In the rows, zero is written as 128.
Known rows, with every way that one mark hangs from another
ritab(mota(bivite)): [132 129 126 154 120 159 111 132 109 122 156 130 112 118 113 108 132 185
 138 167 119 128 117 113 136 134 120 127 143 117 120 104 122 123 149 121]
feteg(mota(bivite buli dagis)): [131 128 163 160 127 127 135 131 138 120 132 120 116 132 155 125 132  92
 140 152 136 147  94 153 136 132 105 138 157 128 132 130 120 144 112 125]
renuf(mota(bivite guvip ritab)): [135 127 190  84 134 124  89 110 121 124 149 106 163 116 131 109 139 145
 140 160 129 121 134 150 124 124 111 139 113 168 145 115 130 124 124 134]
dunu(dedupe zitif(mota(dagis))): [119 133  93 132 138 113 161 142 129 152  95 137  87 168 128 125 156  49
 117  93  92 117 175 113 111 132 162 101 132 151 164 141 153 132 112 145]
ritab(mota(bivite pasu)): [130 128 107 150 119 171  77 140 108 107 159 137 122 122  88 116 139 212
 129 157 113 126  84 114 131 130 107 137 144 113  99 106 119 125 162 122]
safu(mota(buli)): [127 140 113 153 117 114 131 125 132 110 125 114  96 130 163 125 120 139
 125 142 140 140 101 111 157 145 123 125 143 111 106 119 130  82 123 111]
pasu(mota(bivite buli guvip renuf)): [133 117 131 161 124 127  48 145 124 142 139 119 164  95  91 138 104 140
 132 128 130 127 114 145 102 101 142 155 139 118 119 129  90 121 171 118]
dedupe(dunu(koro zitif(mota(ritab)))): [134 130  73 103 138 125 150 116 118 124 122 124 109 148 111 132 119 104
 132 107 118 126 132 111 111 101 142  90 115 158 126 144 150 120 106 138]
ritab(mota(dagis guvip)): [139 123 124 136 129 158  99 142 129 141 182 125  79 126 102 122 123  91
 135 160 117 148 120 120 141 122 127 120 136 123 146 127 152 124 121 169]
zitif(dunu(dedupe koro) mota(dagis)): [120 136 133 127 140  99 134 116 120 163 167 148 130 139 148 130 156  35
 114  99 124 114 199 112 139 145 172 119  88  93 155 157 148 144  95 114]
pasu(mota(renuf safu)): [138 108 142 130 115 137 143 136 132 164  92 123 138 105 148 138  90 133
 120 102 165 123 164 124 123 108 132 127 117 109 138 128 107 118 150 123]
zitif(dunu(koro)): [123 146 127 106 130 134 184 115 109 132 149 146 132 112 162 113 134 109
 124 120 171 119 179 107 166 126 140 126  96 109 134 126 121 137 127 107]
koro(dunu): [121 142 107 106 123 135 224 108 134 128 150 133  84 122 180 103 136  99
 129 143 144 126 105 115 151 114 136 114 130 154 140  98 136 132 133 136]
renuf(mota(bivite dagis pasu ritab)): [135 123 187  92 135 127 118 107 120 129 134 109 167 137 116 108 146 132
 131 132 140 130  97 145 123 118  99 141 115 145 134 124 127 140 118 134]
zitif(dunu mota(buli pasu renuf)): [109 140 156 131 127 100 107 122 141 113 155 143 171  84 127 162 131 161
 127  99 133 142 127 126 147 137 139 144 114  86 104 133 110 114 164  70]
zitif(dunu): [118 152 147 110 129 129 199 117 119 125 137 145 112  92 176 106 141 124
 125 122 164 130 163 110 175 130 132 126 108 118 134 113 117 130 142 105]
mota(bivite buli guvip pasu): [124 139  97 146 132 133   4 140 125  70 149 137 160 109  74 132 145 166
 131 147 101 129  43 156  91 121 128 177 151 129  69 126  89 139 186 128]
zitif(mota): [126 130 124 129 123 124 119 110 148 134 140 127 101 113 139 131 151 100
 129 133  97 126 164 112 138 151 138 119 133 104 144 116 125 104 124  96]
dagis(mota(pasu renuf ritab)): [121 114 174 118 124 135 146 109 132 149 123 129 166 113 104 131 124 189
 130 131 131 141 121 142 177 150 100 141 145  98 135 111 118  94 130 127]
feteg(mota(bivite ritab)): [134 125 169 135 122 126 128 127 126 135 125 117 135 126 159 117 131 146
 142 165 136 123 124 148 141 148  98 127 131 136 135 108 133 127 119 108]
ritab(mota(pasu safu)): [134 122 106 123 116 166 112 143 126 109 128 141 115 129 130 134 114 196
 124 140 137 133 110 110 137 129 101 126 126 109 104 116 136 119 156 137]
guvip(mota): [126 134 130 137 128 143 180 115 138 123 132 137  91  99 113 114 123 137
 126 143 113 142 151 102 152 143 111 121 137 142 136 123 123 133  96 125]
ritab(mota(dagis renuf safu)): [136 107 177 135 122 141 171 136 130 154 133 122 118 124 135 135  89 124
 137 130 160 150 133 123 128 128 138 118 123 109 136 133 138 130 124 161]
renuf(mota(buli pasu)): [127 139 152  86 124 143 129 119 147  95 127 128 151 125 141 135 138 127
 127 126 137 154  94 126 153 113  86 146 144 143 123 115 116 108 145 112]
feteg(mota(dagis guvip renuf)): [136 112 192 133 125 142 129 137 151 156 160 118  92 115 129 141 115  50
 135 147 140 156 115 160 148 129 122 127 138 144 157 137 148 135  95 171]
dagis(mota(bivite pasu renuf ritab)): [121 112 184 136 127 131 122 104 115 139 126 125 182 112  86 119 132 228
 132 139 126 126 110 153 154 152 106 153 147 101 120 112 102 111 139 125]
dunu(dedupe koro zitif(mota(pasu))): [123 130  39 120 132 130 107 144 118 141 113 150 127 188  95 142 151  84
 110  87  96  99 180 104  96 127 161 109 116 142 140 149 152 132 112 131]
guvip(mota(bivite buli ritab safu)): [126 127 155 144 134  90 140 120 128 105  95 123 172 106 133 124  95 203
 142 144 132 132 137 132  97 149 115 138 118 135 100 139 106 149 119 109]
koro(dunu(dedupe zitif)): [114 145  78 109 130 126 232 130 123 135 120 142  79 155 169 105 142  88
 121 118 134 115 121 113 134 106 150 102 129 184 148 111 155 143 132 152]
dunu(zitif): [124 138  85 116 127 144 195 133 126 121  90 126  84 133 133 114 132 141
 130 113 135 124 155 109 136 110 128 107 136 158 143 114 125 124 133 134]
buli(mota): [131 148 141 123 120 168 182 134 129 124 137 132 121 116 125 115 142 118
 125 151 105 126 129 100 158 131 129 118 156 124 153 104 137 137  97 104]
dagis(mota(bivite guvip pasu safu)): [127 116 136 128 132 153  66 113 123  97 126 137 128 112  99 116 144 232
 113 147 114 106 116 160 142 138  99 159 145 123 104 126 107 136 135 164]
feteg(mota(buli renuf ritab)): [128 123 190 129 119 108 155 137 151 143 121 117 165 119 168 156  95 108
 152 146 156 162 115 150 149 144 106 129 139 123 140 117 132 103 129 101]
safu(mota(buli guvip)): [130 139 107 150 122 117  78 133 135 105 147 113  88 125 142 131 119 133
 123 153 129 139  96 124 148 138 128 131 140 125 105 126 138  85 122 135]

Rows
[124 129  54 122 134 124 127 141 117 153 111 145 122 186 112 136 147  63
 116  93 100 100 204 102 101 130 171 102 115 144 155 147 153 131 102 129] : dunu(dedupe koro zitif(mota))
[120 140  73 109 129 129 177 120 137 120 150 125  71 130 143 119 137 140
 128 130 123 113 120 120 129 100 140 100 124 178 142 113 153 137 126 146] : koro(dunu(zitif(mota(guvip))))
[139 121 119 121 123 156  93 146 130 118 150 130 100 118 135 133 107 154
 132 159 131 130 138 122 131 127 120 121 122 128 124 123 146 121 141 157] : ritab(mota(guvip safu))
[130 119 194 145 122 123 174 135 156 145 133 120 121 123 157 150 105  57
 142 134 153 170 105 152 150 132 114 131 154 124 145 134 129 124 109 132] : feteg(mota(buli dagis renuf))
[142 115 102 138 130 121  81 148 141 143 113 118 118 124 138 143  97  73
 120 112 143 132 136 139 105  93 129 137 122 110 133 151 117 135 143 151] : pasu(mota(buli dagis guvip safu))
[132 118  44 110 127 138 115 131 126 117 105 130 126 160 101 148 123 170
 120  93 126  95 177 110  94 113 135 108 104 134 121 149 136 137 113 127] : dunu(koro zitif(mota(pasu safu)))
[132 126 201  88 132  96 137 110 128 107  95 107 201 127 182 123 113 167
 144 137 160 128 135 149 111 127 104 143 111 148 123 123 111 127 140 106] : renuf(mota(bivite buli ritab safu))
[131 131 179  79 127 123 171 113 149 103  98 119 150 124 195 132 116 122
 132 125 158 145 143 133 140 119  99 135 127 149 134 124 117 117 130 121] : renuf(mota(buli safu))
[134 136  69 102 137 146 182 118 113 117 116 130  93 147 117 120 118  94
 127 106 134 132 122 109 123  91 140  96 126 170 121 139 140 128 111 157] : dedupe(dunu(koro zitif))
[111 149 123 123 132 113 106 127 126 126 149 159 130 116 142 135 169 115
 106 102 105 115 155 113 154 149 141 131 104 101 125 131 138 126 149  90] : zitif(dunu(dedupe) mota(pasu))
[121 122 138 142 129 134 108 112 128  89  97 139 158 120 127 125 134 240
 121 133 127 124 103 151 146 140  92 163 158 102  92 125  87 127 151 124] : dagis(mota(bivite buli pasu safu))
[135 127 150 139 124 152  79 134 133 116 155 124  96 113 132 120 141 132
 132 173 119 122 112 157 141 136 106 135 143 156 133 116 132 139 119 141] : feteg(mota(bivite guvip))
[129 139  88 110 137 133 163 118 128 109 112 126  73 128 124 124 132 114
 127 109 108 138 117 113 129 101 134  94 136 169 125 131 143 118 123 143] : dedupe(dunu(zitif(mota)))
[126 114 183 155 128 109 114 103 135 154 149 112 135 107 107 129 140 109
 135 124 105 127 142 138 104 148 167 131 130 103 140 136 110 133 112 119] : zitif(mota(bivite dagis renuf))
[126 129 126 141 136 107 140 127 141 121 128 127 142 121  93 136 109 122
 135 128 117 162  92 121 123 138 102 135 130 120 116 145 128 138 105 125] : guvip(mota(buli dagis pasu ritab))
[118 141  79 112 129 108 193 119 137 120 132 122 101 137 159 125 127 148
 136 125 132 122 116 118 126 104 136 102 123 164 139 112 148 127 134 122] : koro(dunu(zitif(mota(buli ritab))))
[125 116 210 132 126  98 153 111 107 160 118 108 205 102 124 113 110 164
 154 140 149 124 129 148 100 151 160 140 115 120 124 110 101 127 148 109] : mota(bivite renuf ritab)
[125 133  57 115 133 135 175 145 107 151  97 149 122 187 125 120 137  55
 118  96 126 105 192 103 109 119 166 107 117 156 153 142 146 138 109 145] : dunu(dedupe koro zitif)
[131 122 146 117 130 111 182 118 137 130 101 126 133 108 142 122  97 167
 132 138 137 133 167 116 126 150 109 116 104 138 128 132 131 140  96 126] : guvip(mota(ritab safu))
[134 120 143 131 123 132 131 143 157 109 103 129 115 142 169 152 114 100
 127 124 152 151  85 153 136 128  86 136 139 120 113 142 135 142 122 139] : feteg(mota(buli dagis pasu safu))
[134 123 121 157 125 164  91 137 109 121 164 132 111 132  79 114 137 169
 129 149 119 133  76 120 125 124 114 136 141 107 109 122 126 139 143 145] : ritab(mota(bivite dagis pasu))
[142 129 163 104 134 131 141 141 131 138 132 113 145 130 128 127 116  94
 130 148 119 119 133 133 116 127 140 118 118 128 155 137 163 163  80 150] : buli(mota(dagis guvip ritab safu))
[130 130 163 144 124 109 118 133 134 119 120 116 156 128 167 131 121 140
 149 162 137 138 104 152 134 144  96 136 142 128 124 113 122 122 133  94] : feteg(mota(bivite buli ritab))
[136 132 152 134 127 160 141 135 116 105 120 129 147 131  98 116 140 163
 116 134 114 108  85 128 109 122 129 137 141 120 116 132 127 184 101 135] : buli(mota(bivite dagis pasu safu))
[134 130 103 129 121 122  55 133 122 119 147 111 106 134 112 128 125 171
 118 150 129 121  84 128 142 145 115 125 114 124  99 120 158  88 122 142] : safu(mota(guvip pasu ritab))
[117 138  83 129 134 117 152 144 128 143  91 140  93 159 133 126 156  81
 117  99  89 112 182 108 118 136 157 103 133 154 155 129 149 121 127 130] : dunu(dedupe zitif(mota))
[117 142 122 119 134 105 122 118 118 147 161 154 141 129 154 133 155  75
 114 107 118 108 206 106 146 150 165 120  92  97 145 142 142 130 116  89] : zitif(dunu(dedupe koro) mota)
[132 129 121 167 122 133  95 119 109 116 140 112  88 141 109 105 144 166
 111 137 133 117  65 127 133 141 124 134 134 113  93 130 131 124 110 147] : safu(mota(bivite dagis pasu))
[127 126  60 128 138 119 140 139 116 163 116 140 114 192 111 133 146  36
 116  87 102 105 200 106  95 128 176 101 112 138 162 160 158 142  87 144] : dunu(dedupe koro zitif(mota(dagis)))
[123 114 181 130 124 114 104 121 107 138 120 118 218 108  86 126 119 198
 143 128 140 121  77 151  92 145 141 154 116 114  94 112  97 129 170 111] : mota(bivite pasu renuf ritab)
[114 141  81 136 135 105 144 149 133 132  87 141 108 162 138 136 148  82
 122  97  90 123 169 111 111 134 156 111 139 148 149 133 141 117 136 115] : dunu(dedupe zitif(mota(buli)))
[124 123 119 131 131 122 168 127 138 143 111 115  95 130 108 135 128 124
 132  99 118 130 162 120 115 118 147 104 131 143 153 134 134 128 113 136] : dunu(zitif(mota(dagis renuf)))
[143 100 145 132 125 131 105 142 136 174 120 114 120 110 120 140  90  82
 119 105 156 127 150 144 107  97 144 131 108 119 148 150 122 138 131 170] : pasu(mota(dagis guvip renuf safu))
[133 130  99 163 122 131  86 138 120 132 113 124 143 112 128 122 123 144
 128 127 129 122 122 122 118 105 121 146 145 105 120 119  87 118 169  91] : pasu(mota(bivite buli))
[120 139 114 134 131 122  64 109 108 109 173 145 160 109 104 131 160 194
 116 116 121  94 152 120 126 137 140 141  92  94 102 138 115 146 139  81] : zitif(dunu(koro) mota(bivite pasu))
[128 130 126 124 134  93 126 133 137 129 112 121 174 147 129 142 119  65
 142 114 140 158  63 138 113 127 119 145 127  88 113 137 121 123 147 120] : mota(buli dagis pasu ritab)
[124 121 121 119 131 140  79 124 146  91 116 139 133 117 121 143 126 187
 118 135 121 137 110 152 156 133  91 157 152 110 107 131 112 114 142 151] : dagis(mota(buli guvip pasu safu))
[146 109 117 147 131 135  63 138 119 150 122 115 113 118 119 116 116 116
 116 123 137 101 141 146  92  98 136 139 113 123 132 146 112 157 136 162] : pasu(mota(bivite dagis guvip safu))
[122 122  78 125 132 119 139 140 118 162 114 143 140 177 107 144 134  65
 119  86 107 108 203 110  97 132 181 105 114 142 155 151 149 128 103 133] : dunu(dedupe koro zitif(mota(renuf)))
[133 129 128 120 124 126  55 152 152 108 142 126 142 128 136 157 120 121
 139 157 126 150  77 156 142 133  82 141 136 131 115 120 145 111 142 121] : feteg(mota(buli guvip pasu ritab))
[121 119 179 166 131 112 111 126 124 120 128 124 188 117  80 137 119 122
 138 108 139 157  34 158  85 122 152 172 151 101  86 144  79 153 161 136] : mota(bivite buli dagis pasu renuf)
